Every row comes from one small tree of marks. The marks that hang from a mark follow it in brackets, in alphabetical order. Every link used is in the known rows. Which tree was each row made from?
Known rows
rusa{nuka{gusem setu{dinatem} zelo} zeru}: [-1.54 -0.90 -3.51  7.73  4.16  4.15  4.38  0.17  0.25  4.43 -2.06  1.58
  1.06 -2.68 -2.98  2.45  0.67  1.22  4.64  1.66  3.10  1.16 -0.97]
lekik{pemoza}: [-0.87  1.18 -0.61  1.85  0.57  1.29 -0.73  2.02 -0.32 -1.02 -3.17 -1.00
 -0.31 -0.52  1.13  1.94  4.35  1.32  2.49 -0.83  2.60 -1.59  3.33]
rusa{zeru}: [-2.68 -1.00 -1.42  3.82  1.24  2.48  0.31 -0.48 -0.18  0.13 -3.06 -0.12
  0.21 -0.69 -1.40  2.44  2.86  1.11  2.56  0.58  2.67  0.42  1.64]
zelo{nuka{setu}}: [-1.57 -1.34 -3.22  3.40  0.72  2.47 -1.84  0.95 -0.47  0.88 -2.68  1.95
 -0.20 -0.07  0.19  2.46  3.68  1.15  2.72 -0.06  4.18 -0.69  1.07]
gizad{pemoza{dano}}: [-1.07  0.45 -1.48  3.47  1.26  2.70 -0.39 -0.36 -1.48 -1.66 -2.55 -1.29
 -0.44 -0.58 -0.26  1.16  4.96  0.11  0.00 -1.65  4.32 -1.14  1.77]
pemoza{dano}: [-1.35 -0.17 -1.18  3.02  1.53  1.13 -1.33 -0.53 -0.74 -0.40 -3.08 -1.01
  0.55 -0.04  0.22  2.25  4.14 -0.36  1.17 -0.81  2.71 -0.67  2.73]
loba{pemoza{dano rusa{nuka{setu} zeru}}}: [-1.84  0.23 -3.36  6.42  1.51  2.88  0.40 -1.95 -1.46  0.89 -1.82  2.04
  1.04 -0.21 -1.41  2.72  0.98 -3.12  3.87  1.64  6.17  1.68  3.38]
pemoza{dano rusa}: [-0.66  0.59 -1.53  2.83  2.22  0.36 -2.55 -1.57 -1.12 -0.78 -3.22 -0.83
  1.90  0.09  1.26  2.12  5.32 -2.22  0.92 -0.24  2.64 -0.14  4.22]
loba{pemoza{dano rusa}}: [-0.66  0.07 -1.24  3.19  1.39  1.03 -1.74 -1.24 -1.28 -1.32 -1.98 -0.29
  0.61  0.41  0.78  2.47  3.68 -2.00  1.33  0.01  4.02 -0.90  4.94]
rusa{nuka zeru}: [-3.73 -0.24 -2.72  4.46  0.84  1.93  0.66 -0.32 -0.36  1.03 -2.80  1.42
  1.38 -1.37 -0.99  1.92  1.41  0.06  3.10  1.83  2.69  0.85  1.35]
pemoza{dano rusa{nuka zeru}}: [-2.84  0.93 -3.10  4.84  2.00  0.84 -0.82 -2.08 -1.83  0.69 -3.20  0.74
  3.34 -0.71 -0.43  1.73  3.36 -3.01  2.31  1.66  3.24  1.32  3.74]
gizad{pemoza{dano rusa}}: [-0.33  1.20 -1.73  3.32  1.97  2.05 -1.18 -1.29 -1.85 -1.94 -2.61 -1.30
  0.89 -0.40  0.64  1.24  6.05 -1.68 -0.22 -1.14  4.15 -0.70  3.29]
bitimi{pemoza{dano rusa{nuka{gusem}}}}: [-0.49  1.08 -2.07  4.97  1.53  1.35 -0.92 -1.82 -1.15 -1.17 -3.00 -0.18
  2.75 -0.28  1.41  4.08  4.02 -2.72  2.92  0.82  2.10 -0.07  3.71]
dano{pemoza{rusa{nuka zeru}}}: [-2.41  1.17 -2.21  5.36  0.57  1.88 -1.02 -1.61 -0.58 -0.90 -4.02  0.91
  2.60 -0.35 -0.25  3.27  3.22 -1.02  3.79  3.12  2.39  1.14  4.18]
dano{pemoza{rusa}}: [-0.08  0.91 -0.55  3.42  0.69  1.31 -2.74 -1.16  0.09 -2.31 -3.70 -0.59
  1.12  0.39  1.53  3.82  5.29 -0.26  2.35  1.09  1.99 -0.07  4.67]
lekik{pemoza{rusa}}: [-0.24  1.98 -0.62  1.76  1.16  0.79 -1.73  0.85 -0.82 -1.32 -3.15 -0.88
  1.04 -0.38  1.90  1.94  5.54 -0.45  2.16 -0.32  2.45 -1.04  4.82]
lekik{pemoza{dano rusa{nuka zeru}}}: [-2.31  2.61 -2.46  3.95  1.53  1.03 -0.46 -0.74 -2.52 -0.12 -3.91 -0.52
  3.19 -0.60 -0.24  1.65  4.34 -2.34  2.97  1.01  3.45  0.48  5.30]
dano{pemoza}: [-0.77  0.11 -0.48  3.64  0.02  1.93 -1.60 -0.07  0.37 -1.98 -3.79 -0.79
 -0.14  0.35  0.50  3.85  3.93  1.48  2.67  0.42  2.05 -0.66  3.21]
zelo{nuka}: [-2.81 -1.12 -2.61  2.12  0.38  1.36 -2.04  1.24 -1.02  0.10 -2.93  1.20
  0.66 -0.29  0.48  1.70  4.38  1.52  1.64  0.46  2.40 -1.90  2.38]
loba{pemoza}: [-1.50 -1.04 -0.73  3.15  0.10  1.90 -0.04  0.89  0.23 -0.95 -1.58  0.65
 -1.26 -0.34  0.10  2.48  1.60  1.02  2.32  0.25  3.65 -1.46  2.43]
dinatem{setu}: [-0.71 -0.62 -1.38  2.54  0.85  2.55 -2.34  0.60  1.07 -1.12 -3.65  0.88
 -0.34 -0.31  0.62  3.03  3.44 -0.62  2.03  0.39  3.24  0.96  1.81]
pemoza{dano rusa{nuka{gusem setu} zeru}}: [-0.64 -0.31 -3.39  6.89  3.42  3.50  0.99 -2.16 -1.12  2.85 -1.98  1.11
  1.89 -0.62 -1.64  3.32  2.85 -2.73  3.75  0.73  4.63  2.49  1.70]
lekik{pemoza{dano rusa{nuka{zelo}}}}: [-0.70  3.22 -2.51  4.39  2.85 -1.19  0.11  0.95 -2.13  0.47 -4.01 -0.15
  2.77 -1.32  0.79  0.87  4.98 -1.65  2.87  0.23  2.64 -0.60  4.61]
rusa{nuka{gusem{zeru} zelo}}: [-1.78  0.19 -3.58  7.06  2.78  2.58  2.80  2.29 -1.27  2.02 -3.07  0.73
  0.91 -1.55 -0.68  0.76  2.05  1.20  3.16  0.42  1.39 -0.87 -1.29]
lekik{pemoza{rusa{nuka zeru}}}: [-2.47  2.29 -2.32  3.66  0.95  1.31  0.01  0.38 -1.41  0.02 -3.34  0.72
  2.47 -1.20  0.35  1.51  3.59 -1.25  3.48  1.63  2.98  0.27  4.29]
gusem{zeru}: [-2.22  0.69 -2.05  3.82  0.81  2.72 -1.17  0.85 -1.04 -1.02 -3.65 -0.65
  0.25 -0.08  0.74  0.98  3.59  0.75  1.64 -0.28  2.15 -1.28  0.44]

Write each row's tree
[-0.65 -0.37 -2.37  6.48  3.11  3.17  2.22  1.89 -0.98  1.24 -3.36 -1.05
 -0.24 -0.80 -1.38  1.48  3.60  2.28  2.51 -0.93  1.45 -1.18 -0.96]	nuka{gusem{zeru} zelo}
[-1.27 -1.08 -3.79  5.35  1.39  5.46 -0.47  1.86 -1.79  1.50 -2.73  0.84
 -0.54  0.49 -0.65  1.91  3.88  1.64  2.81 -0.70  3.69 -1.19 -0.83]	zelo{nuka{gusem{zeru} setu}}
[-2.70  1.35 -3.27  5.21  1.77  2.53  0.27 -1.94 -2.54 -0.64 -2.64  0.29
  2.26 -1.32 -0.95  0.69  4.12 -2.40  1.25  0.89  4.60  0.71  2.89]	gizad{pemoza{dano rusa{nuka zeru}}}
[-0.06  1.40 -2.26  5.46  0.73  1.72 -2.09 -1.09  0.36 -0.43 -3.23  1.85
  1.16 -0.13  1.50  3.95  3.11 -1.77  3.90  1.81  3.73  1.29  3.14]	dano{pemoza{rusa{nuka{setu}}}}
[ 0.27  1.52 -3.08  7.51  1.34  4.68 -0.66 -0.31 -0.96  0.17 -3.35  0.73
  1.06  0.52  0.87  3.44  3.44 -1.14  4.07  1.22  3.42  0.81  1.06]	dano{pemoza{rusa{nuka{gusem{zeru} setu}}}}
[-1.25 -0.13 -3.20  6.35  2.56  0.67  1.28  1.08  0.76  2.41 -2.85  2.55
  0.06 -1.98 -0.41  2.20  1.14  0.42  4.21  0.71  3.73  0.88 -0.66]	rusa{nuka{setu zelo}}
[-1.21  1.64 -1.83  4.27  0.21  0.66 -2.35 -0.91 -0.23 -1.38 -3.51  1.14
  2.04 -0.22  2.09  3.09  3.75 -1.24  2.98  2.50  2.15  0.19  4.35]	dano{pemoza{rusa{nuka}}}
[-1.58 -1.37 -2.98  6.81  2.14  4.42  2.59  0.00  0.28  3.30 -1.59  1.98
 -0.18 -1.34 -2.12  3.39  0.98  0.16  4.60  0.83  4.19  2.06 -0.72]	rusa{nuka{gusem setu} zeru}
[-2.37  0.28 -3.16  6.71  2.51  0.76  1.81 -1.05 -1.89  0.91 -2.87  1.23
  2.38 -1.24 -2.13  1.69  1.60 -1.77  3.60  1.95  3.95  0.46  3.90]	loba{pemoza{dano rusa{nuka{zelo} zeru}}}
[-1.28  1.81 -3.40  6.13  1.60  4.44  1.07  0.61 -2.28 -0.32 -1.82  0.48
  0.90 -1.20  0.92  0.26  4.09 -0.85  1.10  0.19  3.30 -0.98 -0.03]	gizad{pemoza{rusa{nuka{gusem{zeru}}}}}
[-0.82  1.82 -2.66  6.38  0.87  3.52 -0.76 -0.10 -1.58 -0.75 -3.49 -0.03
  1.89  0.24  1.12  2.65  4.04 -0.64  2.96  1.65  1.72 -0.53  2.42]	dano{pemoza{rusa{nuka{gusem{zeru}}}}}
[-1.60 -0.56 -3.96  4.72  1.95  6.02 -0.22  1.25 -1.96  1.58 -2.40  0.73
  0.60 -0.14 -0.41  1.33  4.05  1.54  1.80  0.19  3.07 -2.10 -0.24]	zelo{nuka{gusem{zeru} setu{dinatem}}}
[-1.02 -0.83 -2.45  5.99  2.98  0.84  2.98  1.74  0.14  2.80 -2.09  1.42
  0.26 -1.95 -0.60  2.34  2.01  1.30  3.52  0.69  1.62 -0.33 -0.21]	rusa{nuka{gusem zelo}}
[ 0.85 -1.12 -1.88  5.88  4.44  3.59  2.74  0.63  0.78  3.03 -1.91  0.14
 -0.33 -1.81 -1.36  2.82  2.73  1.90  3.20 -0.31  2.66 -0.32 -0.60]	nuka{gusem setu{dinatem} zelo}
[-1.49  0.31 -2.99  6.19  2.64  3.89  2.03 -1.60 -2.62  0.65 -1.73 -0.11
  1.62 -1.20 -1.58  1.58  4.20 -1.72  1.53  0.27  4.26  0.75  2.28]	gizad{pemoza{dano rusa{nuka{gusem} zeru}}}
[-1.93  0.40 -2.05  3.84  0.37  0.54 -0.64  0.04 -0.38 -0.24 -1.18  2.43
  1.04 -0.99  1.69  2.30  1.48 -1.68  2.77  1.84  3.66 -0.79  3.54]	loba{pemoza{rusa{nuka}}}
[-0.65  0.43 -2.45  4.60  2.75  1.01 -0.44 -0.96 -1.45  1.48 -1.93  0.59
  2.20 -0.56  0.98  2.31  4.01 -2.71  1.67  0.39  2.36  0.20  3.03]	pemoza{dano rusa{nuka{gusem}}}
[-1.30  1.27 -3.06  5.17  3.23 -1.07 -0.30 -0.64 -1.41  1.11 -3.57  0.84
  2.82 -1.38  0.55  1.30  3.77 -2.24  2.42  0.93  2.31  0.20  3.13]	pemoza{dano rusa{nuka{zelo}}}
[-1.18  0.12 -2.11  6.34  1.28  3.21  0.70 -1.36 -0.64  0.42 -2.98  0.37
  1.91 -0.30 -0.90  4.11  3.42 -0.43  4.14  2.57  2.13  1.36  3.41]	dano{pemoza{rusa{nuka{gusem} zeru}}}
[-0.41 -2.36 -2.80  4.29  1.65  3.99 -0.25  1.44 -0.49  2.28 -1.69  1.59
 -0.84 -0.02 -0.46  3.28  3.85  1.76  3.06 -0.59  3.82 -0.52  0.24]	zelo{nuka{gusem setu}}
[ 0.01 -0.05 -2.89  7.07  4.09  5.09  2.61  1.00 -0.42  2.22 -2.74 -0.64
  0.02 -1.19 -1.53  1.51  2.95  1.81  2.84 -0.58  2.65 -0.86 -1.62]	nuka{gusem{zeru} setu{dinatem} zelo}
[-1.66  1.84 -2.21  4.02  0.60  0.06 -2.50 -1.98 -1.30 -2.51 -3.76  0.28
  3.14 -0.44  2.05  3.15  4.07 -3.46  2.62  1.28  2.54 -0.07  4.57]	bitimi{pemoza{dano rusa{nuka}}}
[-1.40 -0.11 -3.34  7.42  4.24  1.57  2.65 -1.03 -1.74  2.85 -3.10  0.34
  2.83 -1.38 -2.33  1.98  3.43 -1.37  3.46  1.09  2.42  1.43  2.21]	pemoza{dano rusa{nuka{gusem zelo} zeru}}
[-0.85  0.86 -3.16  8.29  2.48  2.42  0.96 -1.16 -0.02  0.83 -4.49  1.57
  1.66 -1.01 -1.72  3.60  2.59 -0.40  5.60  2.61  3.76  2.57  2.29]	dano{pemoza{rusa{nuka{setu zelo} zeru}}}
[-1.85  1.30 -2.65  3.52  1.78 -0.47 -2.01 -1.30 -1.38  0.16 -2.75  0.92
  2.86 -0.57  1.80  1.70  3.99 -3.14  1.43  1.01  2.79  0.15  3.80]	pemoza{dano rusa{nuka}}
[-1.47  0.88 -3.66  6.19  2.28  5.14  1.27  0.63 -0.75  2.31 -1.65  1.14
  0.75 -1.22  0.31  1.37  1.42 -0.14  2.57  0.83  3.12 -0.53 -1.44]	rusa{nuka{gusem{zeru} setu{dinatem}}}
[-0.82  0.09 -2.45  7.84  2.79  2.41  2.46 -0.56 -0.57  1.34 -3.79  0.37
  2.26 -0.99 -2.07  3.72  3.41  0.53  4.87  2.45  1.79  1.22  2.66]	dano{pemoza{rusa{nuka{gusem zelo} zeru}}}
[-0.03  2.36 -1.02  2.09  1.69  0.58 -2.25 -0.16 -1.85 -1.42 -3.67 -1.93
  1.65  0.27  1.44  1.82  6.36 -1.71  1.55 -1.00  3.06 -1.01  5.69]	lekik{pemoza{dano rusa}}
